Each row was made from one small tree. Brackets hold a mark, then the marks that hang from it, in alphabetical order. Every link used is in the known rows. Write each row's tree.
Known rows:
[M [B V]]: [-0.98, 0.61, 1.62, -0.08, -0.68, 2.25, -2.58, -2.45, 2.83, 0.66, -1.37, 2.89, -0.93, 1.35, 3.80, -0.80, 1.59]
[M [B [V H]]]: [0.48, 0.15, 1.30, -0.96, 0.65, 2.59, -2.33, -2.44, 2.50, 0.39, -0.92, 1.61, -0.63, 1.56, 3.18, -0.12, 0.87]
[V B H]: [-0.11, 0.58, 0.31, -1.29, 0.61, 1.43, -0.34, -2.36, 0.68, 0.80, -0.57, -0.23, 0.38, 0.86, 3.25, -0.59, -0.11]
[H [M [B V]] Y]: [-1.68, 0.91, 2.93, -0.19, -2.68, 3.92, -0.35, -1.72, 2.89, -1.33, 0.87, 2.58, -0.92, 3.02, 3.94, -3.81, 1.23]
[S [B [V M]] H]: [-1.47, -1.43, 2.13, -2.03, 2.42, 2.35, 0.20, -1.17, -1.52, 0.87, -3.81, 1.59, 1.77, -2.17, 0.52, 2.00, 0.45]
[V H M]: [1.99, 0.41, 0.47, -3.78, 1.80, 3.00, 0.04, -2.83, 0.54, 0.25, -0.91, -1.78, 0.69, 0.78, 2.31, 0.47, -0.33]
[H [Y M]]: [-1.17, 1.49, 2.92, -2.82, -3.45, 2.98, 1.18, -2.20, 0.72, -1.53, -0.35, 1.51, -0.75, 1.62, 2.86, -4.70, 1.43]
[V B [H [Y M]]]: [-0.34, 0.86, 1.36, -2.18, -1.01, 2.26, 1.50, -2.35, 0.45, -1.55, 0.68, -0.65, 0.43, 2.53, 2.73, -3.52, -0.10]
[S H]: [-0.67, -0.41, 2.15, -2.14, -0.82, 1.65, -1.22, -2.08, -0.40, 1.31, -3.61, 2.01, -0.81, -1.84, 2.50, -0.77, 0.66]
[S B V]: [-3.37, 0.11, 1.72, -1.30, -0.41, 3.03, 0.46, -0.81, -1.79, 1.41, -2.13, 2.34, 1.77, -1.62, 2.81, 1.15, 1.52]
[V B [H Y] M]: [1.29, 1.01, -0.38, -2.27, 1.39, 2.57, 1.51, -2.51, 0.44, -0.35, 0.31, -2.49, 1.43, 2.35, 2.66, -0.94, -1.09]
[Y H]: [-0.31, 2.00, 3.21, -2.66, -2.86, 2.17, -0.39, -1.65, 0.56, -0.88, -0.87, 1.87, -0.62, 0.45, 3.37, -3.77, 0.91]
[Y M]: [-1.52, 0.79, 2.79, -2.74, -2.31, 2.39, -0.08, -2.71, 0.91, -0.94, -0.93, 1.54, -0.64, 0.99, 3.05, -3.28, 1.71]
[V H [M B]]: [2.26, 0.55, -0.09, -2.71, 1.31, 2.96, -1.30, -3.76, 2.39, 0.15, -0.60, -2.29, 0.42, 2.02, 3.01, 0.24, -0.58]
[S [B [V [H M Y]]]]: [-1.79, -0.07, 3.09, -1.97, 0.11, 3.81, 1.77, -0.38, -0.35, -0.75, -0.04, 1.89, 1.18, 0.32, 1.22, -1.08, 0.77]
[H [M B]]: [-1.65, 0.85, 2.29, -0.52, -2.89, 3.04, -1.49, -2.91, 3.35, -0.24, 0.19, 1.33, -1.07, 2.06, 4.52, -3.04, 1.06]

Write each row's tree:
[0.40, 0.86, 2.04, -1.92, -2.18, 3.95, 0.07, -2.54, 2.47, -1.19, 1.12, -0.23, -0.69, 2.81, 3.45, -3.53, -0.11] : [V [H [M B] Y]]
[1.61, 0.26, 1.30, -3.04, 2.18, 3.74, 0.82, -1.52, 0.20, -0.65, -0.41, 0.17, 0.74, 1.58, 1.71, 0.09, 0.21] : [B [V [H Y] M]]
[-0.24, -0.14, 2.34, -2.01, -0.29, 2.95, -1.42, -2.90, 2.33, -1.60, -0.20, 1.21, -0.52, 2.55, 2.79, -1.98, 1.20] : [Y [M [B [V H]]]]
[-0.60, 1.74, 3.66, -2.53, -4.05, 2.48, -0.92, -3.09, 2.38, -3.02, 0.26, 0.92, -0.71, 2.91, 3.70, -5.70, 0.93] : [Y H [M B]]
[-0.96, 0.16, 1.28, -1.08, -0.08, 2.45, 0.32, -2.15, 1.11, -0.31, 0.81, -0.36, 0.38, 1.78, 3.58, -1.81, -0.21] : [V B [H M]]
[-0.93, 1.72, 3.64, -1.52, -3.96, 3.10, -0.93, -2.28, 2.67, -2.06, 0.85, 1.28, -0.80, 2.52, 4.37, -5.16, 0.53] : [Y [H [M B]]]
[-1.93, 0.21, 2.68, -0.04, -1.51, 3.32, -1.65, -2.15, 3.14, -0.52, 0.21, 2.66, -0.90, 2.28, 4.15, -2.16, 1.51] : [H [M [B V]]]
[0.14, 1.12, 0.50, -1.40, -0.49, 1.97, 0.87, -1.98, 0.43, 0.10, 0.07, -0.25, 0.33, 1.58, 3.03, -2.11, -0.34] : [V B [H Y]]
[-0.26, 0.00, 2.96, -2.11, -0.03, 4.14, 0.85, -0.86, 0.57, -1.23, 0.58, 1.99, -0.27, 1.73, 2.37, -2.03, 0.81] : [B [V [H M Y]]]
[-0.70, -0.01, 2.78, -2.14, -2.83, 2.50, -0.43, -2.84, 0.92, -1.10, -2.07, 1.11, -1.02, 0.87, 2.58, -3.84, 0.47] : [S [H [Y [M B]]]]
[1.05, 0.46, -0.58, -2.13, 2.45, 1.98, 0.30, -2.93, 0.65, 0.36, -0.29, -2.39, 1.44, 1.63, 2.83, 0.54, -0.92] : [V B H M]
[-1.97, -0.17, 2.31, -3.11, -0.39, 4.22, 2.35, -0.84, -2.35, -1.10, -0.49, 0.49, 2.17, 0.12, 1.61, -0.65, 0.68] : [S B [V [H [Y M]]]]
[-1.71, 0.18, -0.26, -0.76, 1.45, 2.68, 0.19, -2.00, -0.69, 0.83, -0.95, -0.09, 1.99, 1.04, 4.17, 1.30, 0.37] : [S [V B M]]
[0.84, 0.92, 1.95, -2.92, -1.99, 3.27, 0.15, -3.02, 1.83, -1.72, 0.38, -0.43, -0.58, 2.73, 2.75, -3.70, 0.24] : [V [H [Y [M B]]]]
[-1.42, -1.40, 0.11, -1.04, 2.26, 2.38, -0.16, -1.82, -1.95, 1.04, -2.84, -0.08, 1.98, -0.63, 3.29, 2.06, -0.34] : [S H [V B M]]
[-0.95, 1.60, 2.40, -1.82, -3.85, 2.91, -0.02, -3.01, 2.38, -1.62, -0.01, 1.05, -0.98, 2.78, 3.56, -4.93, 1.18] : [H [Y [M B]]]
[-0.11, -0.72, 0.78, -1.75, 0.18, 3.79, -0.42, -2.23, -0.65, 0.19, -2.48, -0.08, 0.98, 0.46, 3.21, 0.37, -0.24] : [S [H Y] [V [M B]]]
[-0.10, -0.38, -0.61, -1.78, 2.93, 3.12, 0.39, -2.02, -1.04, 0.48, -0.45, -1.53, 2.33, 1.24, 3.48, 2.11, -0.47] : [S [V B H M]]
[0.17, 0.26, 1.83, -1.79, -1.13, 3.42, -1.15, -2.91, 2.66, -0.46, 0.51, -0.22, -0.60, 2.12, 3.63, -2.02, 0.12] : [V [H [M B]]]
[-2.55, -0.78, 2.25, -2.14, 0.44, 4.34, 1.29, -0.68, -1.75, 0.10, -0.41, 0.77, 2.18, -0.53, 2.37, 0.88, 0.57] : [S B [V [H M]]]
[0.77, -0.38, 0.32, -3.21, 2.38, 4.07, 0.16, -2.01, -1.15, 0.38, -1.00, -1.01, 1.64, 0.46, 2.99, 2.11, 0.01] : [S [V H M]]
